What can hang from each mark
z_16: z_248 z_378 z_394
z_183: z_946
z_248: z_16
z_378: z_16 z_489
z_77: z_16
z_394: z_16 z_183
z_489: z_378 z_946

Each row was made from one small tree. The marks that hang from a mark follow it in brackets, in the order of their numbers. Every link used is in the known rows. Write each row's tree.
In the rows, zero is written as 128.
Known rows
z_248{z_16{z_394{z_183}}}: [ 74 140 135 137 168  70 130 128 132  86 150 126 127 136 130 138 126 166
 132 157 133 126 106 152 147 131 126 143 145 121 123 133 163 138 120  66
 124 164 137 156 140 139 165 113 180 104 127 151 161 131 224 123 121 138
 143 131  92 120 110 107 169 143 151 171 104 133 166 123 128  83 122 131
  83 134 135 122 148 120  76  86 111 111  93 141]
z_394{z_183{z_946}}: [161  77  75  95 110 120 154 122 187 111 161 155 108 129 128 130  98 147
 135  86 130 146 160  95 101 160 171 132 141 121 143 115  60 113  63 109
 135 164 113 187 120 118  86  92  95  92 143 144 121 182 178 141 138 160
 116 104 155 111 162 100 170 129 162 150 102 153 169 114 131 123 157  94
 134 122 111 116 126 101  82 136 150  93 110  95]
z_394{z_16{z_248 z_378} z_183{z_946}}: [176  78  39 113 137 117 121 110 205 111 130 176 124 127 164  75 122 176
 138  96 109 131 161 160 137 165 142 123 116 116 118 103 151 156 132 161
 132 104 146 139 117 132  98  68 111 110 111 137 133 125 190 181 155 152
 147 141 163 118 180 135 133  94 140 149  93 143 124  88 138 145 139  85
 122 113 158 114 158  91 101 142 171  69 108 106]
z_489{z_378 z_946}: [101  56 175  92 120 158 150 141 140 161 171 113 105 147  83 189 108 104
 134 140  97 166 137  50  87 129 158 127 120 129 121 181  69  98 121 136
 148 158  96 146 116 142  88 202 113  98 118 167 112 168  64  97 100 126
 110 121 137 109 131 117 117 135 106  72 108 122 128 191  95 121 164 125
 153 129  81 196 138 105 110 145 112 160 152  96]
z_77{z_16}: [134 152 137 160 104 154 136 113 155 129 124 139 124 128 139 183 117  83
 123 137 116 144 152  61  95 118  98 126 143 105 134 157  70 109  81  99
 131 138  86 154 117 128  87  95 124 117 142  98  85 170 168 112 104 125
 124 120 159  88 106  92 133 148 130 112 162 155 171 140 140 139 109  99
 183 116  97 104 104 123 135 140 112  97 143  99]
z_16{z_248 z_394{z_183}}: [114 146 104 136 147  92 123 113 130 113 130 131 133 121 128 116  92 163
  96 125 133  80 100 181 140 122 145 142 135 138 123 108 142 109 146  90
 132 138 148 147 144 123 155 110 159 116  79 138 164  96 165 162 152 127
 127 129 128 135 116 126 149 111 139 141 108 128 163  95 132 110 122 136
  90 134 167 112 163 104 108  98 133 109 113 157]
z_77{z_16{z_248 z_378}}: [131 120 113 157 133 147 102 110 134 139 106 151 151 129 163 153 122 104
 107 138  88  99 103 114 123 102  89 124 138 117 146 149 183  94 124 132
 116  84 132  97 116 139 109  71 132 142  82  89 104  84 179 165 117 137
 129 152 171 120  88 109 116 114 108 125 129 104 141 117 159 149 120  91
 158 120 138  98 141 100 155 140 138  98 159 104]
z_489{z_378}: [ 96  64 136 136 118 144 158 123 174 154 160 143 100 122 109 169  93 110
 139 140  94 148  96  35 124 139 143 122 119 111 145 159  86  93 110 139
 153 166  61 145 128 148  76 153 116  97 145 155  95 165 135 112 117 148
  97 115 153  99 117 126 120 138 115  70 125 107 150 177 115 112 155 111
 174 122  96 167 150 100 115 158 120 131 118  70]
z_489{z_378{z_16{z_248}} z_946}: [ 83 115 152 120 113 179 138 129 125 192 129 121 122 148  95 142 108  57
 135 162 106 120 136  71 109 111 118 136 126 116 121 154 100 128 149 144
 163 114 121  87 120 118  69 190 117 115 109 147 102 126  55  98  97 105
 137 134 168 148 133 132  86 109 116  66 104  95 120 144 119 132 141 132
 168 108 111 188 130 117 144 142 112 155 171 134]
z_394{z_16{z_248} z_183{z_946}}: [164 112  43 100 115 126 120  88 227 120 131 161 104 121 146  96 109 154
 128  89 142 136 170 152 116 174 151 122 115 108 118 105  76 153 121 138
 156 140 119 169 113 116  80  96 124 103 121 134 125 171 202 163 138 130
 151 120 173 102 199 114 142  92 149 147 124 161 144  94 112 139 128 112
 136 110 140  93 129 102 110 144 151  92 101 118]
z_489{z_378{z_16{z_248 z_394}} z_946}: [105 146 163 135 139 181 148 124  92 173 112 100 132 152  92 135 127  82
 140 168 106  99 115 127 130 103 112 147 132 116 123 139 140 113 189 130
 161  88 121  77 133 101  98 191 137 113  84 161 114  95  63  89 115  96
 146 152 136 175 110 149  64  99 119  65  98  98 137 122 123 112 139 155
 124 114 126 183 115 121 178 123 119 138 189 173]
z_394{z_183}: [123  94 128 129 122  98 139 133 168 116 153 149 112 127 119 142  85 140
 113 129 129 151 154  77 115 140 147 121 138 122 117 129  77 111  75 102
 135 181 118 177 122 129 125 111 127 113 126 129 130 175 146 138 128 149
 101 116 137  84 151  94 172 146 145 130 112 159 159 134 129 118 123  98
 129 134 127 119 167 114  77 120 108 113 102 116]
z_77{z_16{z_248 z_378 z_394}}: [158 169 121 179 145 148 106 105  92 116  82 136 158 129 162 141 139 121
 111 150  85  62  85 175 151  88  83 138 141 122 151 128 206  95 170 118
 113  68 145  83 131 128 131  66 159 134  75 103 123  50 174 157 141 127
 147 157 151 150  65 133 100 112 108 118 132 103 159 102 167 131 117 117
 130 121 149 101 119 106 178 124 149  89 171 137]
z_489{z_378{z_16{z_394}} z_946}: [136 150 201 151 117 191 167 142 101 158 131  96 116 158  76 151 146  69
 155 158  97 136 147  87 117 130 117 138 142 112 114 153  95 110 159 124
 149 106 106 109 132 100  96 188 128 103 130 168 108 131  36  64 120 102
 126 140 123 147 124 133  66 130 123  57 102 126 146 125 119 110 145 138
 141 112 101 198  96 128 162 134 106 140 186 160]
z_378{z_489{z_946}}: [104 131 174  75 101 145 132 152 108 142 139  92 114 124  96 170 134  99
 115 110 175 160 151  93  85 122 157 116 126 151 128 155  36 125  94 126
 123 172 117 153 127 132 139 180 108 144 163 107 123 183  56  86 105 114
 109  96 115 100 140 118 144 140 126 122 179 150 112 181  82 148 126 154
 148 142  87 136 103 160 127 139 105 184 118 122]
z_378{z_16}: [108 157 132 149  88 159 154 114 167 155 115 143 117 131 132 142 105  67
 132 143 134 144 165  65 110 140 110 125 137  98 118 135  49 119  99 111
 141 148  55 129 122 111  93 107 127 131 150 116  79 185 144  95 102 128
 118 114 161  89 134  99 129 169 140 108 146 140 147 125 126 128 101 113
 188 125  99 115 125 139 147 143 105 131 139 120]
z_378{z_16 z_489{z_946}}: [110 183 172 108  74 168 142 154 101 160 124  91 113 131 106 148 144  45
 126 134 170 169 184  76  94 135 121 122 131 134 120 139  38 141  97 121
 133 140 104 121 123 102 127 175  93 145 180 100  97 184  30  64 103  92
 121 101 131 124 138 117 115 150 134 114 178 158 105 144 109 147 113 150
 182 130  94 137  81 180 160 155  93 179 147 140]
z_378{z_16{z_394} z_489}: [155 229 156 186  85 159 149 119 100 134 100 110 117 100 121 124 143  77
 141 135 166 126 123 119 141 135  92 126 134 122 136  89  83 132 130 113
 137 124  62 116 146  88 136 143 133 130 205 104 109 158 107  94 130 109
 113 101 118 144 121 145  97 156 144 124 197 137 139 102 136 126  95 154
 150 126 124 107  65 183 195 147 120 126 131 150]
z_16{z_378}: [114  84 117 131 124 123 136 134 148 126 137 158 133 122 138 145 109 128
 128 122  94 139 114  90 123 126 137 115 121 116 131 145 117  98 107 132
 114 148  89 133 133 153 116  69 130 136 115 133 116 140 156 136 125 160
 114 131 134  92 113 109 144 159 116 111 113 117 137 155 133 127 140  96
 151 140 104 123 181 108 121 140 131 121 135  85]

Write each row's tree
[121 225 155 133 105 165 124 131  58 158  89  77 138 122 109 124 142  72
 120 132 170  96 128 178 128 103 108 134 129 144 124 104  96 143 173 124
 136 104 135  91 136  87 152 185 130 150 128 106 135 112  46  82 129  73
 146 112 124 176 113 156  97 114 134 125 174 121 117 105 113 140  99 186
 135 120 133 127  74 173 199 129 120 170 159 186] | z_378{z_16{z_248 z_394} z_489{z_946}}
[136 110  80 152 139  97 103 115 189 113 123 170 130 132 147  81 129 169
 115 134 112 131 147 135 152 141 129 116 106 114  96 120 175 147 142 146
 134 127 159 129 121 147 128  79 137 126  81 141 147 112 149 180 129 128
 129 160 148  92 173 122 132 114 125 131  98 147 107  90 130 137 111 100
 122 139 165 116 190  99 108 132 128 100  98 128] | z_394{z_16{z_248 z_378} z_183}
[114 133  96 145 125 101 117  97 216 123 116 153 119 125 139 100  98 144
 105 132 141 141 164 135 130 148 138 113 115 106 100 119 105 158 135 131
 156 152 124 154 112 136 119 103 143 119  92 132 135 161 170 161 116 112
 133 138 156  76 183 110 151 121 137 131 124 175 128  97 110 131 102 123
 135 122 157 111 164 108 108 135 122 111  81 130] | z_394{z_16{z_248} z_183}
[127 106 163  93 121 130 130 161  90 131 136 104 127 129 114 150 144 120
 122 117 143 155 147 100 109 117 149 120 120 154 122 146 113 124 118 149
 103 135 140 128 134 143 157 148  97 151 145 117 126 143  37 115 120 130
 107 121 100 121 125 136 139 146 111 121 161 129  93 176 106 147 143 137
 132 144 101 140 126 148 132 139 119 170 139 116] | z_16{z_378{z_489{z_946}}}
[159 209 192 156  97 138 144 163  58 126 121  81 117 143  81 113 158  98
 133 132 170 145 181 134 121 131 121 149 150 139 100 103  94 152 121  91
 128 113 163 128 128  77 169 191 102 126 166 117 144 141   7  87 135  92
 106 118 103 161 152 128 115 143 148 141 144 181 114  81 139 126 103 159
 107 127 146 135  76 176 146 106  93 141 143 197] | z_378{z_16{z_394{z_183}} z_489{z_946}}
[120 129 149 162 169  59 114 153  79  84 149 126 144 110 141 105 157 179
 146 145 143 124  75 158 173 124 102 136 139 141 139 109 233 148 128 109
 104 129 160 119 139 138 199 145 147 130 179 122 174  82 175 130 146 143
 122 131  64 162 108 152 151 140 133 189 121 119 120 123 148  96 128 140
  75 140 162 120 123 147  91 101 128 112  74 139] | z_248{z_16{z_378{z_489} z_394{z_183}}}
[153 150 147 119 127 156  93 144  68 141 114 107 156 134 135 151 158 102
 109 133 138 124 128 126 111  87  98 126 132 147 145 146 170 126 126 153
 117  83 189  86 109 128 142 143 102 159 117  69 115  89  70 138 116 116
 134 139 134 150 102 142 111 109  92 137 178 125  91 147 143 167 112 136
 142 120 136 118  91 145 168 140 126 141 164 128] | z_77{z_16{z_248 z_378{z_489{z_946}}}}
[111 107 186 124  97 185 166 153 133 176 153 120 111 160  82 155 116  59
 157 163  90 158 170  28  99 131 125 133 131 107 107 169  68 119 115 131
 158 131  95 108 117 112  72 195  98 107 150 153  93 166  37  58  88 116
 119 132 151 126 145 112  95 140 124  64 106 131 127 154 122 120 141 118
 176 114  90 192 113 130 141 149  98 154 177 128] | z_489{z_378{z_16} z_946}
[182 105  75 124  95 128 155  99 232 107 148 164  97 125 132 110 127 149
 146  88 136 173 203 115 101 194 163 122 124  96 108 105  49 162  83 120
 144 148 105 191 113 113  67  92 103  87 165 145 113 213 183 133 131 139
 133 113 156  78 206 104 150 129 162 139 121 184 150  99 117 127 135  91
 151 116 114 110 118 117  93 149 141  82  95  97] | z_394{z_16 z_183{z_946}}
[159 102 127 170 124 101 132 133 198 105 140 171 120 131 135 101 137 168
 133 137 103 174 185  92 143 168 134 117 116 102  80 124 140 155 118 131
 126 135 131 152 125 141 120  77 128 115 121 139 132 153 132 154 130 138
 105 158 130  70 180 112 133 146 134 124 105 182 111 106 135 131 114  88
 129 136 136 123 174 115  94 130 119  81 102 119] | z_394{z_16{z_378} z_183}
[107 190 148  98  91 166 122 138 105 184 103  98 127 129 117 128 131  61
 111 137 175 125 154 113 105 105 116 126 126 139 130 131  77 152 130 136
 143 128 135  95 121 110 127 180 106 155 137  97 113 146  47  94 106  89
 133 113 148 142 138 134 113 120 127 122 173 127  93 126 112 157  99 163
 164 118 118 133  84 175 169 137 108 179 141 158] | z_378{z_16{z_248} z_489{z_946}}
[ 90 138 186 101 168 107 113 164  51 102 138  79 143 134 125 145 178 159
 146 141 147 131  96 172 136 107 122 129 127 159 137 146 186 146 157 127
  95 119 152 114 141 148 195 171 156 147 154 136 152  98 123  99 118 116
 155 136  59 153  89 152 128 147 120 155 137 107 106 172 114 124 143 171
  87 145 110 137 110 160 133 103 112 168 122 143] | z_248{z_16{z_378{z_489{z_946}} z_394}}
[101 103 136 157 188  64 126 142 121  80 143 135 150 135 140 115 146 195
 147 155  93 118  89 160 160 123 119 135 143 130 122 124 227 137 135  86
 107 126 160 132 131 147 180 103 167 128 116 162 165  84 219 145 144 154
 137 155  75 136  97 117 152 146 138 166  66 113 139 116 156  88 137 112
  66 147 147 127 170 107  80  80 124  94 104 136] | z_248{z_16{z_378 z_394{z_183}}}
[164 128  94 159 123  96  94 125 159 120 119 162 123 104 151  71 143 155
 114 119 149 141 133 141 168 139 115 108 101 127 113  97 180 173 140 172
 130 127 146 115 128 138 141 124 126 143 143  96 145 111 122 170 140 117
 106 140 128 117 175 154 123 114 120 150 156 160  76 100 134 151  94 122
 127 132 183 115 149 131 123 148 128 114  79 122] | z_394{z_16{z_248 z_378{z_489}} z_183}
[118 125 109 143 163 122 111 102 116 121  93 142 149 119 153 117 109 157
 110 119  96  64  69 187 162 103 123 130 123 134 145 114 182  92 174 136
 113 107 116 105 145 152 144  70 162 146  62 138 141  68 169 166 152 134
 133 145 123 139  80 141 121 123 115 115 113  80 143 122 136 119 133 133
 106 136 139 112 160 102 151 112 155 122 148 140] | z_16{z_248 z_378 z_394}
[ 71  93 171  75 144 102 113 173  85 126 151  98 140 133 125 153 162 136
 143 149 152 158 114 118 125 113 121 119 119 155 138 167 166 153 114 137
 103 149 149 109 129 161 169 160 125 156 161 130 131 128 125 103 101 129
 145 123  80 130 102 130 154 147 113 161 147 110  81 192 113 128 131 147
 126 142 101 131 129 152 108 123 106 175 118 113] | z_248{z_16{z_378{z_489{z_946}}}}
[162 121  54 104 149 113 133  89 148 106 127 138 132 121 136 112 101 165
 127  81 128  86 100 197 130 143 158 143 137 135 151  92 116 109 133 106
 136 122 147 153 136 108 109 102 136 101  94 137 148 112 191 165 161 152
 147 114 147 166 134 132 149  93 151 160  91 121 190  87 134 110 155 135
  91 124 152 111 124  97 108 101 171  95 122 144] | z_16{z_248 z_394{z_183{z_946}}}
[100 145 147 146 156  93 116 134  92  97 130 115 145  98 150 127 158 165
 151 148 146 120  54 169 174 118  91 122 122 144 155 117 211 139 148 132
 102 138 103 113 148 151 186 125 163 145 183 125 138  98 202 116 135 147
 138 120  67 151  74 154 134 155 127 157 153  91 123 155 131 109 123 152
 101 137 124 105 110 157 139 122 137 133  85 111] | z_248{z_16{z_378{z_489} z_394}}
[124 134 137 110 123 137 103 130 117 134 106 119 135 123 137 113 164 137
 118 122 149 148 157 154 134 132 132 108  91 142 108 143 133 171 161 180
 121 112 145 108 124 146 153 142 118 158 115 110 130 132  67 134 115  96
 144 136 117 116 154 143 114 114 102 117 175 143  67 147  93 170 111 152
 137 131 134 130 124 149 153 145 123 168 119 134] | z_394{z_16{z_248 z_378{z_489{z_946}}}}
[126 116  98 130 123 111 100 117 117 141 107 147 138  96 152 120 114 126
 109 117 143 104  62 130 153 116 118 111 104 147 158 122 169 122 126 177
 119 136 105  97 135 149 128 115 129 163 123  86 125 100 139 155 142 144
 108 115 133 132 107 152 132 124 109 135 172  88 107 148 129 149 122 143
 150 133 140 110 146 134 151 141 149 149 106  98] | z_16{z_248 z_378{z_489}}
[111 108 135  80 135 126 103 156  85 146 128 102 140 124 133 131 132 131
 102 116 140 121 107 136 124 102 146 122 115 159 142 141 139 127 135 168
 113 130 161  97 123 148 162 153 114 169  99 106 136 104  60 134 127 126
 128 124 121 145 114 146 136 119 100 128 163 105  83 163 112 159 135 151
 127 138 128 138 129 139 142 127 134 179 138 126] | z_16{z_248 z_378{z_489{z_946}}}
[129 142 146 114 148 131 107 143  33 129 105  87 151 127 130 128 147 140
 105 116 135  95  93 206 140  97 136 126 121 165 137 121 167 119 181 152
 106 100 160  98 144 133 178 160 136 162  97 117 159  67  67 133 144 106
 133 130  97 159  92 165 116 106 105 125 151 102  97 139 108 149 136 171
  87 140 138 134 121 145 171 112 141 174 153 152] | z_16{z_248 z_378{z_489{z_946}} z_394}
[207  83  81 133 145 111 150 117 124  86 142 156 130 132 137 103 135 186
 144  83  91 122 127 162 138 150 157 141 148 125 136  94 154 103 117 114
 111  94 148 151 141 111 117  69 117  96 130 156 140 109 168 158 181 174
 119 129 131 155 130 130 140 117 149 152  62 127 160  98 165 119 171  88
  77 132 137 120 134 103 100 106 172  71 136 121] | z_16{z_378 z_394{z_183{z_946}}}
[170  91  55 113 158 110 127 109 132 102 122 156 141 125 148  89 116 186
 130  79  92  77  89 201 154 132 150 145 138 135 148  88 182 100 146 130
 117  80 165 128 136 121 125  68 133 108  89 145 150  69 184 188 173 168
 139 139 145 176 116 138 134  94 139 156  71 103 162  78 156 119 166 109
  80 127 164 116 151  94 108 100 185  80 136 132] | z_16{z_248 z_378 z_394{z_183{z_946}}}
[116 111  93  94 156  93 138 117 146  80 157 131 124 130 139 130 129 172
 160 116 136 127 109 174 130 151 141 143 149 126 148 117 133 135 106  72
 120 151 139 170 129 121 140 106 147  96 160 163 145 138 252 133 145 158
 168 114 108 149 123 110 166 128 167 189  76 120 176 112 136  89 152 127
  87 117 123 112 110 113  78 101 146  96  98 121] | z_248{z_16{z_394{z_183{z_946}}}}
